Each row comes from the steps of one path. Every step used is in the known rows, and no mark comes twice. Write the path behind each row, first mark first.
In the rows, 128 means zero.
Known rows
pemi/sedumet/nedub: [104 121 142 121  94 137 104  98 110 168 147 120 171 149 151 200 122 113
 156 209 155 149 142]
pivakod/sedumet/nedub/zabad: [ 96 144 140 110 117 128  83  91 113 142 153 101 174 134 173 192 169 154
 146 194 159 109 119]
puridil/sedumet/nedub/zabad: [ 74 139 136 110 110 144  90  98 105 154 152 102 175 129 165 157 166  96
 131 197 167 157 129]
pivakod/puridil/sedumet/nedub: [ 45 118 128  90 105 122 105  85 104 165 136  88 172 151 150 163 125 101
 157 220 142 148 136]
puridil/sedumet/pemi/pivakod: [ 95 110 119 126 128 134 114  96  75 170 145 116 149 124 152 110 118  59
 138 184 150 177 145]
puridil/sedumet: [ 89 106 150 114 116 150 108 105  95 156 133 132 143 142 150 149 133  73
 149 161 154 170 125]
sedumet/pemi/pivakod/nedub: [ 97 131 109 146 130 112 122  92  92 153 127 129 161 133 147 110 109 109
 128 207 163 135 162]
pemi/pivakod/sedumet: [ 93 118 151 104 122 122 111  89  86 152 147 125 128 140 144 143 134 116
 150 153 154 126 110]
nedub/pivakod/puridil: [ 56 127 117 106 128 122 133  90  94 123 117 147 149 155 140 156 151 104
 139 140 162 125 141]
pivakod/nedub/zabad/sedumet: [ 75 142 146 145 149 121  90  91  94 119 127 130 137 114 157 169 163 148
 144 200 153 137 145]
pemi/sedumet: [107 104 158 123 118 143 103  98  94 155 135 139 139 145 150 192 137  98
 160 168 152 162 143]
nedub/zabad: [ 76 128 153 126 133 137  99  98 101 135 125 139 155 131 151 164 171 117
 135 142 175 131 135]
pemi/sedumet/nedub/pivakod: [111 135 118 117  95 146 122 104 104 150 152 144 172 155 158 185 148  97
 135 186 169 149 139]
nedub/zabad/sedumet: [ 70 134 148 141 151 131  89  95  86 123 132 129 137 110 155 184 166 132
 147 166 156 135 132]
pivakod/pemi/sedumet/nedub/zabad: [ 70 151 124 113 121 101  80  86 106 147 156  90 176 128 165 180 179 140
 149 216 163 165 177]
nedub/pivakod/pemi: [ 74 142 101 124 119 109 125 100  95 125 125 151 158 156 139 133 159 111
 124 136 176 144 158]
sedumet/nedub: [ 84 128 131 129  94 134 105 103 125 158 128 122 196 150 137 174 115 117
 138 189 171 118 128]
puridil/sedumet/nedub/pivakod/pemi: [ 66 146  87 109  91 116 118 101 102 148 150 116 180 151 152 124 158  93
 122 193 162 171 151]
nedub/zabad/sedumet/pemi/pivakod/puridil: [ 36 138 115 129 175 100  99  67  60 128 135  96 134  96 160 152 148 133
 153 205 140 132 163]
sedumet/nedub/pivakod: [ 91 145 107 127  94 145 132 109 115 142 133 150 193 159 142 159 137 105
 117 165 178 118 124]

Which path is each row?
[ 78 133 132 144 111 129  97  98 109 153 134 118 178 134 141 197 109 133
 150 216 146 123 123] : zabad/sedumet/nedub
[108 106 121 135 126 132 106 103  91 163 136 117 158 132 168 152 119  71
 142 187 145 170 155] : puridil/sedumet/pemi
[ 82 130 125 116 103 101  96  91 109 158 150  96 176 148 149 181 132 131
 157 222 150 165 174] : pivakod/pemi/sedumet/nedub
[ 58 149 140 134 144 117 102  88  79 126 139 127 126 107 150 130 160 137
 139 194 158 139 134] : pemi/pivakod/nedub/zabad/sedumet
[ 32 124 124  83 104 122 111  76  88 172 146  86 161 138 140 124 127  84
 149 210 147 154 127] : pemi/pivakod/puridil/sedumet/nedub
[ 35 107 139  86 125 121 117  83  72 158 139 105 124 139 138 115 134  67
 159 167 145 168 129] : pemi/pivakod/puridil/sedumet
[ 53 121 111 117 140 102 121  75  83 151 123 107 155 130 142 128 113 105
 150 183 150 130 161] : sedumet/pemi/pivakod/puridil
[108 132 142 114 101 124  98  98 116 154 143 107 180 154 156 188 126 144
 158 197 149 105 115] : pivakod/sedumet/nedub
[ 17 142 127  83 122 119 101  75  85 159 156  81 154 123 155 118 169  96
 140 204 158 160 131] : pemi/pivakod/puridil/sedumet/nedub/zabad
[ 77 129 114  95 110 127 122  85 102 143 145 123 165 156 157 186 150 113
 151 203 152 140 149] : pemi/sedumet/nedub/pivakod/puridil
[ 98 134 112 118 120 112 120 100  82 132 140 146 137 152 156 153 167 101
 141 156 157 173 172] : nedub/pivakod/pemi/sedumet
[ 91 139 148 119 113 137  88  96 108 152 158 114 168 130 166 198 168 122
 146 202 165 151 147] : pemi/sedumet/nedub/zabad
[ 83 147 109 142 107 138 120 106 103 135 136 147 174 139 145 182 137 124
 135 192 158 124 120] : zabad/sedumet/nedub/pivakod
[ 77 128 137 123 116 119 121  93  98 148 125 137 148 142 131 107 125 107
 136 179 170 136 135] : pemi/pivakod/nedub
[139 126 102 137 134 127 123  97  90 134 140 142 152 142 178 167 146 116
 133 168 150 118 144] : nedub/pivakod/sedumet/pemi
[ 88 135 115 126 142 121 105  88  76 147 146 109 143 108 178  94 159  83
 124 214 157 174 163] : puridil/sedumet/pemi/pivakod/nedub/zabad
